What can hang from each mark
Q_852: Q_176
Q_341: Q_706 Q_989
Q_946: Q_240 Q_951
Q_240: Q_166 Q_706 Q_946
Q_989: Q_341 Q_532
Q_706: Q_341 Q_677
Q_379: Q_176
Q_175: Q_176
Q_951: Q_946
Q_677: Q_176 Q_706
Q_166: Q_240
Q_176: Q_175 Q_379 Q_532 Q_677 Q_852
Q_532: Q_989

Each row was made from one small tree. The marks that hang from a mark follow it in brackets, in the order of their numbers. Every link used is in the known rows. Write each row's tree.
Known rows
Q_379{Q_176{Q_532 Q_677{Q_706} Q_852}}: [ -3 -10  -6  -9  -1 -16 -13  -8  26 -13   1  35   4   1  14  -6   2   8
   6  20  10  17  28 -23  11  -5  -8  -3  -1  -2  -2  14  14 -17]
Q_240{Q_946}: [  7  10  -1   0   4   9  -3  -7  16   1 -16  24  -7   2  -4  -4  -2   6
  11   4  18   7  10 -15  13  -7  -9  -3  -3  -1   4  10   1  -1]
Q_946{Q_240 Q_951}: [ 12  13   2  -1   0   2   0  -5   6  -5 -28  28  -9  -2   2  -7   1  -6
   1 -10  24   8  11 -16   9   3   0 -14 -11 -22  11   6   2   2]
Q_175{Q_176{Q_379 Q_532}}: [ -8  -3  -9  -8  16  -8  -9  -9  14 -11 -16  24  -6   3  11   1  -4  12
   7   4  16   5  21 -18  11   9  -2 -12   3   8   5   9  -1   2]
Q_166{Q_240{Q_706{Q_341 Q_677} Q_946}}: [ 10   9  11   0   0 -13   5   7  10   6  -6   7 -17   3   0  -3  -1  -5
  14   6  -2  -7   1 -11   3   1  -4   5  -2 -14   7   9  -7  21]
Q_677{Q_176{Q_532} Q_706}: [ -1  -2   5  -2   0  -9   3   4  13   7 -14  21  -9  -9   6  -3  -3  15
   9  16  21   2  24 -29  22  -1 -10  -9  -7  -7   2  13  17   3]
Q_677{Q_176{Q_852}}: [-10   8  -4  -2   4  -7   0  -3  15   6 -10  14  -3   2  -3  -6   3  14
   7  12  14   9  14 -24  12  -3  -8 -14  -3 -12  -7   6  15  -6]
Q_532{Q_989{Q_341{Q_706{Q_677{Q_176}}}}}: [ 14  27   5  -7  -4 -25  11   7   4  13 -11  11  -7  -3   8  -2  -2  16
  10   9  19   3  22 -17  24   1  -8  -9  -3 -17  -8  13   6  -7]
Q_166{Q_240{Q_706}}: [  9   4  -5  -7  11   3   4   1   0  13 -16   9  -8  -5  -5  -2   4   6
  11  15   6   0   9 -21   7   5 -12  -7  -1 -16  14   8   5   4]
Q_989{Q_341{Q_706{Q_677}}}: [ 12  20   5  -1   3 -18   3  -1  -8   6  -2  21 -10  -7  11  -2  -3   3
   9   6  23   7  16 -13  19   0   1  -4   6 -15  -4  14   0  -9]
Q_677{Q_176{Q_379 Q_852}}: [-11  -1  -8  -2   7 -13  -2  -3  16  -1 -13  21  -6   7   5   0   1  18
   9  10   7  13   9 -22  10   7  -5 -15  -6   0 -16   5  15  -6]
Q_989{Q_341 Q_532}: [ 15  19  -1  -7   5  -6 -10  -6   7   7 -13  24  -9  -6   4  -6   0   1
  11   4  26  11  25 -17  20 -13  -7  -6   6 -15  12  10   4 -13]
Q_240{Q_166 Q_706 Q_946{Q_951}}: [  8   5  -9  -1  18  13   9   1  29  -4 -30  30 -17  -2   8  -4   1  -1
   9   0   8   6   2 -17  12   4  -5 -11  -2  -7  17   0  -2   2]
Q_989{Q_341{Q_706} Q_532}: [ 21  12  -2  -6   7  -8  -7  -3   3  14 -13  28 -13  -8  12   3   6   2
   6  10  25  13  24 -18  21 -10  -1 -11   8 -12   6  10   5 -19]
Q_951{Q_946{Q_240}}: [ 11  14  -1   3  -1   4  -6  -9  12   3 -20  20  -6  -6  -5   5  -3  -1
  -2  -2  30   3  15 -17  12  -4  -8  -2  -8  -7  14   8   8   5]
Q_341{Q_706{Q_677} Q_989}: [  9  24   8   0  -5 -19   2  -4  -9   8 -18  14  -1  -2   4   2  -3   3
   5   5  18   7  18 -13  12   0   4   2   0 -13 -15  11   2  -4]
Q_240{Q_166 Q_706{Q_677} Q_946{Q_951}}: [  7  10   0   2  13   0  12   4  25  -7 -23  26 -19  -1  11  -6  -4  -6
  12  -4   7   2   1 -11  10   7  -2  -3   0 -10  12   2  -7   8]
Q_706{Q_341 Q_677{Q_176{Q_532 Q_852}}}: [-19   7  14  -2  -9 -34  -4   6  17  -3   5   9  -4   4   6  -9  -3   3
  10   4   9   0  19 -19   8  -3   0  -5  -3 -18  -4  12   3  14]
Q_946{Q_951}: [  5  10   2  -3   2   2  -1  -7   4  -5 -22  25  -3  -1   2  -8   2   3
   7  -1  24   6   8 -21   9  -2  -2 -10  -4 -20   5   7   1   0]
Q_677{Q_176{Q_175} Q_706{Q_341{Q_989}}}: [ 15  13  15   4 -19 -16  -1   6   2  10 -27   8   1  -7  -2   0   1   8
   9  13  12   0  16 -23  15  -7   3  -3 -13 -19 -15  10  16   5]
Q_706{Q_341 Q_677{Q_176{Q_532}}}: [-12  11  18   0 -11 -33   0   6  12  -1  -4   9  -4  -2   4  -9  -6   3
  10  -1  16  -7  19 -21  10  -4  -5   3 -10 -20   4  15  -1  21]
Q_532{Q_989{Q_341{Q_706{Q_677}}}}: [ 19  28   6  -8  -3 -15   5   3  -6   7  -7  16  -5  -4   6  -4  -4  10
  11   7  19   8  24 -12  21   1  -6  -5   3 -17  -2  16  -3 -13]
Q_176{Q_532}: [ -4   7   2  -5   2  -1  -9  -4  11  -1 -11  22   2  -4   2  -6  -2   6
   9   5  21   6  23 -21  13  -4 -10  -6  -3 -10  15  16   2  -1]
Q_379{Q_176{Q_175 Q_532 Q_852}}: [  3  -8  -2  -7  -4  -5 -26   0  29 -12  -8  29  22   5  12  -3   8   4
  11  11   8  14  20 -20   3  -7   3 -14   3 -11  16  18   7 -15]
Q_852{Q_176{Q_175 Q_379 Q_532{Q_989}}}: [ 14  -2  -4 -18 -11  -3 -10  14  27 -10 -26  20  12   7   3   0   4  18
  14   4   4   6  26 -14  12   5  -5 -16 -16  -6  17  19   2 -10]
Q_379{Q_176{Q_532 Q_852}}: [ -7  -2  -4  -9   2 -10 -19  -6  25 -10  -5  30  14   3   9  -5   3   6
   6   8  13  13  22 -22   6  -5  -2 -10   2 -10  11  14   5 -11]
Q_341{Q_706{Q_677{Q_176}} Q_989{Q_532}}: [ 13  21   8   0  -4 -31   2   2   5  17 -23  11  -7   0   8   6   3   4
   4   8  17   7  24 -17  14  -7   4  -3  -2 -15 -15   7  10  -3]
Q_677{Q_176{Q_379} Q_706}: [  2  -2   2   2   2 -14   6  -2   3   4 -21  25 -12  -5   7   0  -5  19
   8  15  14   9  12 -25  18  10  -7  -7 -11   1 -16   8  20  -1]
Q_175{Q_176}: [ -3  13  -4  -5  13   4   0 -10   3  -2 -18  16  -4  -5  -4  -9   0   8
   5   5  23   3  18 -19  12   1  -4  -8   5  -6   5   6   0  -1]
Q_677{Q_176{Q_175 Q_532{Q_989}} Q_706}: [ 16   2   7  -8 -12  -2  -2  13  18   6 -21  13   5  -4   2   0   1  19
  14  21  12   2  29 -25  21  -2 -10 -16 -11  -9   7  19  16  -4]
Q_166{Q_240{Q_706 Q_946{Q_951}}}: [ 20  -2  -8  -6  14   9   3   4  22   6 -21  20 -17   5   3   3   7   1
  13   9   6   0  -1 -19   6   3  -4 -14   1 -10  11   2   3   8]
Q_677{Q_176{Q_379 Q_532 Q_852} Q_706}: [ -8 -14  -5  -4   6 -17  -4   2  19  -1  -8  26 -13   1  14   3  -3  19
   8  20   6  13  19 -26  19   9  -3 -18  -4   7 -15  10  21  -4]
Q_852{Q_176}: [  2  10  -1  -8  -4   0   4   2  11   0 -18  17   1  -5  -9 -11   3   9
   5   0  20   4  16 -20  13  -3  -7  -6 -13 -18  11   9   4  -7]
Q_379{Q_176{Q_175 Q_532 Q_677 Q_852}}: [  3 -11  -8 -11  -6 -11 -26  -5  36 -17  -2  31  20   9  13  -3  10   5
  13  13   4  15  24 -19   1 -10  -6  -8   1  -7  11  17   8 -17]
Q_341{Q_706{Q_677} Q_989{Q_532}}: [ 16  22   9  -1  -4 -22  -5  -4  -4  11 -21  16  -4  -1   8   5   2  -4
   3   4  18  10  24 -11  12  -8   6   1   4 -13 -11   9   2  -8]
Q_240{Q_166 Q_706}: [ -4  12  -6  -2  14   8   8  -1   8   3 -24  22  -6 -13   1  -9  -3   3
   7   6   9   6  13 -18  12   8 -13  -4  -3 -12  20   5   1  -4]
Q_677{Q_176{Q_175 Q_852}}: [  1   0  -2  -1  -2  -1  -8   3  18   4 -12  14   5   3  -2  -3   9  11
  12  14   9   9  11 -21   8  -3  -2 -17  -3 -13  -2  10  15  -9]
Q_176{Q_175 Q_852}: [  5   3  -1  -3  -2   7 -13  -2   9  -3  -9  17   9   2  -2  -5   7   4
  12  12   9  13  13 -15   7  -4   0 -15   3 -12   3  14   7 -13]
Q_379{Q_176{Q_175 Q_677 Q_852}}: [  7  -4  -6  -7  -7  -9 -19  -9  26 -14  -8  29  19   8   6  -8  11   6
  11  13   5  17  16 -16   0  -9  -5  -4  -1 -11   2  14   9 -21]
Q_946{Q_240{Q_706{Q_341}} Q_951}: [ 13  20   8   1  -2  -7   4   6   9  -2 -26  22 -16  -7   5  -7   4 -12
  -4 -11  14   1   7 -16   9  10   2 -10 -12 -32  14   2  -5  14]
Q_379{Q_176{Q_852}}: [ -4   5  -4  -4   1  -7 -13 -10  15  -7 -11  28  13   2   2  -9   4   6
   5   7  13  15  14 -20   6  -3  -2  -6   0 -13   3  10   6 -16]
Q_951{Q_946{Q_240{Q_166 Q_706{Q_677}}}}: [  8  18   0   6  10  -4   9   1  15   0 -20  17 -14 -11   4   2  -9  -9
  -2  -3  15  -1  12 -10  11   9  -8   4  -4  -8  23   3   0  11]

Which tree is each row?
[ -5  17   3   2  10  -6  11   1   4   0 -17  17  -6 -10   3 -12  -7   0
   9   3   8   2  11 -13  11   9 -11   4  -1 -14  15   8  -3   3]  Q_240{Q_166 Q_706{Q_677}}
[  4  -2   3  -4  -4  -5 -11   7  23   3 -16  17   7  -1   5   1   5  11
  15  11  16   1  20 -25  12  -6  -7 -14  -8 -12  15  17  11   1]  Q_677{Q_176{Q_175 Q_532}}
[  6  21  16   5  -2 -12   4   6  15   2  -7  14 -14  -1   1  -5  -3  -6
   9  -1   5  -3   5 -10  11   5  -4   9  -1 -14   3   9 -10  17]  Q_240{Q_706{Q_341 Q_677} Q_946}
[ 19  18   0  -3   0  -8  -7  -7   1  15 -28  20  -4  -3   5   8   7   1
   0   8  20  14  26 -16  14  -9   3  -7   1 -10  -6   8   6 -15]  Q_341{Q_706 Q_989{Q_532}}
[ -8  -1 -12  -5   5 -12  -9 -13  15 -13  -5  28  -5  10   6  -4   1  13
  10  11   4  20  14 -14   6   3 -11  -4  -3   5 -16   7   8 -14]  Q_176{Q_379 Q_677 Q_852}
[ 17  18  -4   3   8   5  -1  -1  16   9 -20  19 -12  -9  -2   8   1  -2
  -5   2  21   1  13 -18  14   8 -10  -3  -4 -10  20   4   7   7]  Q_951{Q_946{Q_240{Q_706}}}
[ 17   1  -7  -4  14  10   3   2  17  12 -16  14 -14   1  -2   2   5   4
  14  14   4   0   4 -17   8   1 -12  -7   0  -3  12   7   4   6]  Q_166{Q_240{Q_706 Q_946}}
[ 17  14  -4 -16  -3 -10  -2  -2  15   0  -5  24 -10  -6   7  -8  -8  18
  15  18  17   9  39 -19  28  -6 -19  -3  -2  -5   2  16   8 -13]  Q_176{Q_532{Q_989{Q_341}} Q_677{Q_706}}
[ -8   7 -15 -19   8  -4  -6  -8  29 -12  -4  14   0   9   1  -8   4  16
   8  13   8   9  37 -17  12  -3 -14 -14   6   1   1   9   0 -10]  Q_175{Q_176{Q_532{Q_989} Q_677 Q_852}}
[  4   8   1   1   8   4   8   5  26  -5 -29  27 -17  -3   8  -5   0  -7
   7  -4   6   2   1 -16  11   2  -1  -6  -6 -14  13  -1  -8  11]  Q_240{Q_166 Q_706{Q_341} Q_946{Q_951}}
[ 14  15   6   3   8  -3   6   5  23  -3 -14  23 -17   4   9  -4   0  -4
  12  -2  11   1   1 -13  11   9   0  -3   3 -14   4   4  -6  11]  Q_240{Q_706{Q_677} Q_946{Q_951}}
[  4  15   3   1   4  -3  10   5  11  -5 -34  26 -15 -10   8  -9   0 -14
  -2 -14   9   3   8 -14   7  11   1 -10 -14 -28  20  -1  -6  11]  Q_946{Q_240{Q_166 Q_706{Q_341}} Q_951}
[  7  18   3   3   9  -8  13   4  10  -7 -28  24 -17  -8  11 -10  -4 -13
   3 -11  10   4   8  -8   8  17   0  -6  -7 -24  20   0  -5   8]  Q_946{Q_240{Q_166 Q_706{Q_677}} Q_951}
[-12  -2 -18  -9  14 -11  -5 -16  18 -16  -6  24  -9  10   6  -5   3  14
   7  10   6  16  17 -13   6   8  -5 -10   5  10 -16   2   4 -12]  Q_175{Q_176{Q_379 Q_677 Q_852}}
[  6  32   3   2   2  -9   6   1   6   4 -38  15  -9 -11  -1  -5  -5 -11
  -2  -8   4   4  18 -11  11   7  -2   0 -14 -20  13   0  -2   8]  Q_946{Q_240{Q_166 Q_706{Q_341{Q_989}}}}
[  2   0 -11 -21  -8 -14  -2   4  33 -13 -17  22   0   9   3  -5   1  22
   9   4   5   8  32 -16  13   2 -17  -5 -20   0   6  14   2 -11]  Q_852{Q_176{Q_379 Q_532{Q_989} Q_677}}
[  0 -13  -6  -6   2  -4 -24   1  21 -12  -8  28   6  10  13   4   4   9
  14  12   4  15  16 -15   6   5   2 -18   2   4   1  17   7 -11]  Q_176{Q_175 Q_379 Q_532 Q_852}
[ 16  11  -2  -2  12  10   2   4  28   1 -23  27 -17   3   6  -1   5   1
   9   2  13   4   3 -18  14   5  -4 -11   0 -12   7   2  -1   5]  Q_240{Q_706 Q_946{Q_951}}
[  3   2  -6   0   9  13   5  -6  24 -10 -31  33 -12   1   7  -6  -3  -1
  12  -2  17   8   5 -15  10  -7  -2 -10  -5  -3  11   2  -1  -3]  Q_240{Q_166 Q_946{Q_951}}
[ -9   2 -14 -16  13  -4 -10  -5  21 -14 -13  19  -1  12   6  -1  -1  17
   8  10   4  11  29 -16  11  11  -3 -21   7  10  -1   9   0  -7]  Q_175{Q_176{Q_379 Q_532{Q_989} Q_852}}
[  5  16  -1   4   4  -1   4   1  17   2 -26  19 -13 -14   0   3  -5  -9
  -7  -4  13  -2  11 -16  10   4  -7   2 -10 -12  24   1  -1  13]  Q_951{Q_946{Q_240{Q_166 Q_706{Q_341}}}}
[ 17   3   2  -3  10  -3   7   5  17   2 -14  15 -19   8   7   0   2  -4
  16   5   5  -4  -3 -13   4   5  -1  -7   2 -13   9   5  -2  15]  Q_166{Q_240{Q_706{Q_677} Q_946{Q_951}}}
[ -9  -7 -12 -10  12  -6  -4  -9  20  -9   3  21 -14   0   8  -7   2  11
   5  21  12  11  31 -19  16  -2  -6 -11  11   6  -8   7  10  -9]  Q_175{Q_176{Q_532 Q_677{Q_706} Q_852}}
[  8   9   1   0   6 -35   6   3   2   6  -8  24 -16   0  19   6  -4  15
  11   6  17   8  10 -17  18  10   0  -8  -2  -4 -17   9   9  -5]  Q_989{Q_341{Q_706{Q_677{Q_176{Q_379}}}}}
[  1  11  13  -8 -15 -14   5   9  11   5 -16  12  -4  -7  -1  -6  -5  15
   7  14  13  -3  30 -28  21  -3 -11  -7 -15 -15  -1  14   9   9]  Q_677{Q_176{Q_532{Q_989}} Q_706{Q_341}}
[  9  13  -5  -1  13   6  11   3  14  -3 -37  30 -15 -10   9  -7   0  -9
  -1  -8  12   7   9 -14  11  13  -3 -13  -9 -21  24  -1   0   1]  Q_946{Q_240{Q_166 Q_706} Q_951}
[  3  21  12   3 -12 -21   6   0  -2  12 -26   9  -8  -9  -4  -3  -5   9
   5  10  15   0  18 -26  19  -4  -1   0 -13 -17 -19   6  14   9]  Q_677{Q_176 Q_706{Q_341{Q_989}}}
[  9  26  10  -2 -12 -17 -12  -7   2   7 -26  13  -1  -3  -4  -3   0  -4
   4  -1  17   6  24 -16  10 -14   0   3  -5 -19  -2   7   0   1]  Q_706{Q_341{Q_989{Q_532}}}
[  7  23  13   3 -12 -13   0  -6 -10   7 -23  14  -6  -9  -4  -7  -7   2
   4   8  16   6  19 -20  16  -5   1   4  -7 -17 -14   8   7   4]  Q_677{Q_706{Q_341{Q_989}}}
[-15  -7 -14 -10  19  -9 -14  -8  20 -13  -7  24  -7   8  11   1   0  12
   7   9   9  11  22 -17  10   9   2 -19  10  10  -2   7   2  -4]  Q_175{Q_176{Q_379 Q_532 Q_852}}
[ 15  15   6  -3   2 -30   3   4   7  15  -6  18 -18  -5  16   4   3   4
   8   8  24   6  22 -18  21  -7   0  -8   4 -17  -3   9   9  -8]  Q_989{Q_341{Q_706{Q_677{Q_176}}} Q_532}
[  4  -7  -5  -2   1   0 -17  -3  10  -9 -14  26   5   8   5   1   5   9
  13  11   3  18   7 -12   4   6   2 -15   1   0  -7  12   8 -15]  Q_176{Q_175 Q_379 Q_852}
[-10   0  -9 -10   2  -8 -12  -9  24  -8   2  24  -3   6   4  -7   3   9
   9  12  11  13  26 -18   9  -8 -13  -7   1  -3   1  13   6  -9]  Q_176{Q_532 Q_677 Q_852}
[ -5 -14 -10  -7   4 -14 -10  -7  17 -12   1  32 -13   5  16  -1  -3  14
   9  20   4  19  23 -18  15   5  -8  -7  -1  12 -17  12  14 -12]  Q_176{Q_379 Q_532 Q_677{Q_706} Q_852}
[  9  13 -10   3  14   9   6  -2  19   4 -29  22 -13 -13   1   5  -4  -4
  -3   0  17   3  13 -17  13   6 -11  -3  -6  -5  27   1   5   3]  Q_951{Q_946{Q_240{Q_166 Q_706}}}
[-11  27  13   3 -12 -36  -1   0   6   3 -10   1  -2   5  -3  -8  -4   3
   7   2   7   2  16 -16   7  -4   5   1  -5 -21 -23   5   7   9]  Q_706{Q_341{Q_989} Q_677{Q_176{Q_852}}}
[  5   8   4  -4   2  -7   2   3  -1  10 -13   7  -7  -6  -5  -4   3   0
   8  10   3  -4   7 -21   4   3  -9  -2  -6 -23  12   7  -1  12]  Q_166{Q_240{Q_706{Q_341}}}
[-16   6   5  -3   1 -24  -4   3  20  -2   3  12  -4   4   6  -7  -2   8
  11   9  13   3  20 -20  12   1  -5  -9   1 -11  -2  12   9   5]  Q_706{Q_677{Q_176{Q_532 Q_852}}}
[  2   7  10  -1 -13 -13   3  -7  -1  -3  -8  21 -10  -9  -1 -12  -4   4
   6  11  15   7  19 -20  13  -7 -10   8 -10 -13  -9  11   5   0]  Q_176{Q_677{Q_706{Q_341}}}
[ -1  -7  -9  -3   3 -11  -3 -12   8 -10  -5  30 -14   3   9  -4  -2  14
   7  19   5  21  15 -16  13   6  -9  -5  -3   8 -23   8  15 -16]  Q_176{Q_379 Q_677{Q_706} Q_852}
[  0  -7  -5  -1   0  -9  -9   3  18  -4 -15  21   3   8   6   2   7  16
  13  14   2  14   7 -19   7   6   0 -18  -6  -1  -9  10  17  -9]  Q_677{Q_176{Q_175 Q_379 Q_852}}
[  2  14   1   3  13  -1  11   3  20  -1 -18  20 -14  -4   5  -6  -7  -2
  12   3   4   2   7  -8  13   7  -8   4   0  -2  13   6  -5   5]  Q_240{Q_166 Q_706{Q_677} Q_946}
[ -3  -5  -6 -11   1 -10  -6   5  21  -9 -17  25  -2   2   5  -2   0  14
   8  -1  14   7  20 -19  12   5  -5  -9 -14  -3  11  13   3  -4]  Q_852{Q_176{Q_379 Q_532}}
[  4   9  -7   0  18  13   8   1  24   3 -24  25 -13  -6   2  -4  -2   3
   9   6   6   6   9 -15  15   4 -12  -4  -3   0  17   4   0  -1]  Q_240{Q_166 Q_706 Q_946}
[  6  -9   0  -4  -1  -4 -20   1  16 -10 -18  28   7   3  12   5   0   9
  15   7  11  11  17 -17   6   5  -2 -11  -4   1  11  19   3  -4]  Q_176{Q_175 Q_379 Q_532}
[  6  31  20   1 -16 -29  -9  -4  -2   2 -19   9  -2  -1   0  -7  -5  -9
   7  -4  15   3  23 -10   7 -11   4  11  -3 -22  -5   9  -5   7]  Q_706{Q_341{Q_989{Q_532}} Q_677}
